Each row was made from one small tree. The marks that hang from a mark follow it in brackets, in alphabetical order. Every link used is in the known rows. Write each row's tree.
In the rows, 128 means zero.
Known rows
nutadin[tugu[mura]]: [133 178 161 104 116 124 156 180  75 122 123 134 166 108  90 108 127 123
 163 137 123 129 137  99 129 166 189]
napam[mura nutadin[tugu] tiza]: [123 130 143 145  99 120 134 151 116 155  84 123 161  77 106 126 201 159
  96 127 109 146 139 130 145 114 213]
tugu[fisil[bopu] mura]: [170 144 158 144 104 101 188 155 104 158  82 143 125 122  89  93 105 142
 138 123 116  99 138 129 132 135 161]
tugu[tiza[bopu]]: [113  96 138 127  90 105 153 164  91 115 144 145 141 138  80 129 138  78
 168 138  83 115 119 117 139 170 171]
nutadin[tugu[fisil tiza[toduk[nesal]]]]: [121 164 182  98 104  91 120 156  79 149 156 149 169  79  69 146 150  50
 144 100 109 115 160 134 111 153 174]
tugu[tiza[toduk[fisil nutadin]]]: [ 98 112 151  79  99 104 118 173  82 126 128 147 160 113  77 121 132  60
 179 124 112 125 149 129 117 189 134]
tugu[fisil]: [149 140 140 113  99 104 148 151 118 167 111 123 121  98  93 111 120 126
 162 134 121 119 131 131 117 111 134]
tiza[bopu[mura]]: [146 129 128 117 102 111 147 165  94  98 137 114 130 107  82 101 153  90
 184 143  94 118 136  89 154 159 182]
toduk[fisil]: [111 148 137 102  98 120 126 164 111 148 117 134 138  96 102 126 126 112
 156 131 106 138 128 137 114 124 130]
tiza[bopu[fisil] toduk[nutadin]]: [146 113 132  93  97  95 145 176 110 118 129  99 142  94  89 119 148  47
 177 135 112 144 147 102 131 192 171]
sitol[toduk[nesal]]: [129 140 129 110 111 100 133 138 136 154 125 141 136  69  97 128 163 127
 122 132 120 134 146  98 103 107 167]
nutadin[tugu[fisil[bopu] mura]]: [162 174 178 142 105 121 175 177  91 153  89 145 155 111  94 105 104 132
 135 117 115 113 148 123 123 153 187]
tugu[mura tiza[bopu]]: [124 109 144 131  95 102 182 170  60 106 131 150 142 148  69 106 133  78
 173 140  98  97 122 111 151 182 190]
tugu[fisil[bopu] tiza]: [136 112 161 139  95 104 165 159 113 164 106 165 135 137  90 121 105 116
 140 113 101 100 130 148 120 136 148]
nutadin[tugu]: [118 163 154 101 107 128 127 175 107 133 136 129 162  99 101 133 133 124
 158 135 110 146 136 104 117 155 168]
napam[mura nutadin tiza[bopu[fisil]]]: [145  98 115 159  83 104 168 143 123 160  78 104 127  80 107 120 208 105
  96 126  99 140 124 147 159  98 218]
toduk[nutadin]: [138 115 138  90 111 112 136 166 117 122 115 120 141 113 102 106 131 135
 181 149 118 138 149 107 117 168 145]
nutadin[tugu[mura tiza[bopu toduk]]]: [115 140 164 120  98 100 160 186  45 100 153 146 174 127  54 120 145  42
 167 128 102 110 134  87 154 218 214]
toduk[fisil[bopu] nutadin]: [130 121 153 115  98 123 133 175 125 130  82 142 149 116 114 117 115 126
 148 123  90 141 157 132 107 162 139]
nutadin[tugu[fisil]]: [140 171 162 108 103 123 136 170 106 161 119 123 151  85  97 120 119 115
 156 128 119 131 138 123 109 132 160]
sitol[toduk[fisil[bopu] nesal nutadin]]: [130 126 150 125  99 116 129 158 139 146  80 153 151  74 116 121 147 119
 112 115  99 142 177 115  88 134 159]
napam[tiza[bopu[fisil] toduk[nutadin]]]: [159 117 130 116  95  81 139 164 111 110 106  88 149  86  81 135 156  59
 140 139 107 127 151  95 149 181 192]
toduk[nesal]: [133 146 145 103 113  98 126 139 116 131 142 135 135  87  98 135 151 123
 139 126  97 132 151 127 114 124 159]
sitol[toduk]: [124 127 121 110 108 110 145 156 135 161 114 136 132  90  95 114 142 142
 142 148 134 132 121  86 113 118 151]
nutadin[tugu[fisil mura]]: [154 184 165 112 107 121 165 173  74 152 106 127 153  95  87  98 115 115
 163 129 133 115 142 118 120 143 178]
napam[nutadin[tugu]]: [123 136 148 108 113 135 125 168 121 151 111 128 161  93 106 126 157 144
 158 131 106 152 127 121 116 148 174]

Write each row's tree
[122 169 162  99  97 109  94 179  94 114  99 113 186  68  87 141 145  90
 133 126 109 139 168  98 126 184 173]  napam[tiza[toduk[fisil nutadin[tugu]]]]
[136 156 168  85 111 123 110 169 101 110 133 127 174  82 108 132 152 109
 160 127 101 153 183 112 100 173 184]  toduk[nesal nutadin[tugu]]
[107 126 149 124  86  94 160 174  50 114 135 152 150 124  55 115 138  28
 164 124 100 103 127 121 152 186 175]  tugu[mura tiza[bopu toduk[fisil]]]
[112 142 156 110  90 130 155 195  85 124 145 132 172 117 100 144 139  37
 163 120  97 136 124 130 123 175 202]  nutadin[tugu[tiza[bopu[fisil]]]]
[139 136 156 107 105  80 172 156  58 153 127 148 138 118  51  95 124  72
 168 123 138  85 130 125 138 160 157]  tugu[fisil mura tiza[toduk]]
[160 175 171 122 110 130 147 179 103 139 104 134 155  95  98 108 120 119
 154 113 112 115 153 115 126 149 183]  nutadin[tugu[fisil[bopu[mura]]]]
[112 158 170 104 111 124 161 186  54 119 132 159 175 132  79 115 125  99
 168 131 121 114 129 115 128 181 194]  nutadin[tugu[mura tiza]]
[138 125 136  95  98 109 120 180  79  88 127 109 149  85  72  96 158  41
 198 131  99 127 163  89 145 197 166]  tiza[bopu[mura] toduk[fisil nutadin]]
[113 125 158  86 105 100 145 177  50 118 115 150 164 123  65  96 127  58
 185 127 127 107 149 123 127 199 151]  tugu[mura tiza[toduk[fisil nutadin]]]
[135 126 135  98  99 120 166 180  75 109 142 125 145 121  86 111 149  32
 189 127 108 108 120 124 146 160 193]  tugu[tiza[bopu[fisil mura]]]
[118 172 169  84 104 133 101 176  94 118 118 130 179  69 112 136 147  84
 154 114  93 158 185 135  88 160 168]  toduk[fisil nesal nutadin[tugu]]
[119 144 147 137  98 114 135 149 144 162  94 163 142  71 110 135 149 122
  89 106  94 137 155 125  95 104 159]  sitol[toduk[fisil[bopu] nesal]]
[164 148 165 130 113 139 145 168 118 159  82 132 154  90 101  99 148 139
 155 109 108 123 146 129 125 140 187]  napam[nutadin[tugu[fisil[bopu[mura]]]]]
[139 148 168 135  88 117 182 183  47 128 121 142 161 125  72 106 123  57
 170 127 106  96 135 121 136 176 206]  nutadin[tugu[fisil mura tiza[bopu]]]
[140 125 120 152  78  98 171 153 112 139 100 103 130  84 105 129 181  86
  95 131 103 134 130 131 160 106 212]  napam[mura tiza[bopu[fisil]]]
[148 117 142 122  92 109 162 164  68 120 132 131 133 118  69  97 138  55
 193 132 103  86 131 119 147 150 178]  tugu[fisil tiza[bopu[mura]]]
[140 121 133  97 112 104 128 149 129 136 109 132 142  75 103 112 161 127
 146 139 124 139 169  90  94 137 165]  sitol[toduk[nesal nutadin]]
[147 141 141 108 109  82 123 146  89  89 166 117 136  76  64 121 185  52
 162 122  87 118 164  85 154 168 196]  tiza[bopu[mura] toduk[nesal]]
[164 159 156 106 107 126 169 185  87 157  76 126 160  81  92  76 127 119
 166 143 162 119 160  81 103 155 184]  sitol[toduk[nutadin[tugu[fisil mura]]]]
[159 164 174  94 106 119 119 162 101 137 114 119 162  68 104 122 140 102
 162 119 110 137 186 128  92 150 172]  toduk[nesal nutadin[tugu[fisil]]]
[128 109 153  85 115  88 158 172  57 108 127 145 158 138  60  93 132  82
 189 138 133 103 148 101 136 213 166]  tugu[mura tiza[toduk[nutadin]]]
[118 165 157  92 104 136 108 176 112 138 101 138 176  49 114 128 160  91
 135 120 115 157 181 103  79 143 174]  sitol[toduk[fisil nesal nutadin[tugu]]]
[107 134 166 127 101  96 162 172  71 134 111 178 156 135  69 117 119  75
 135 106 103 102 131 133 138 179 162]  tugu[mura tiza[toduk[fisil[bopu]]]]
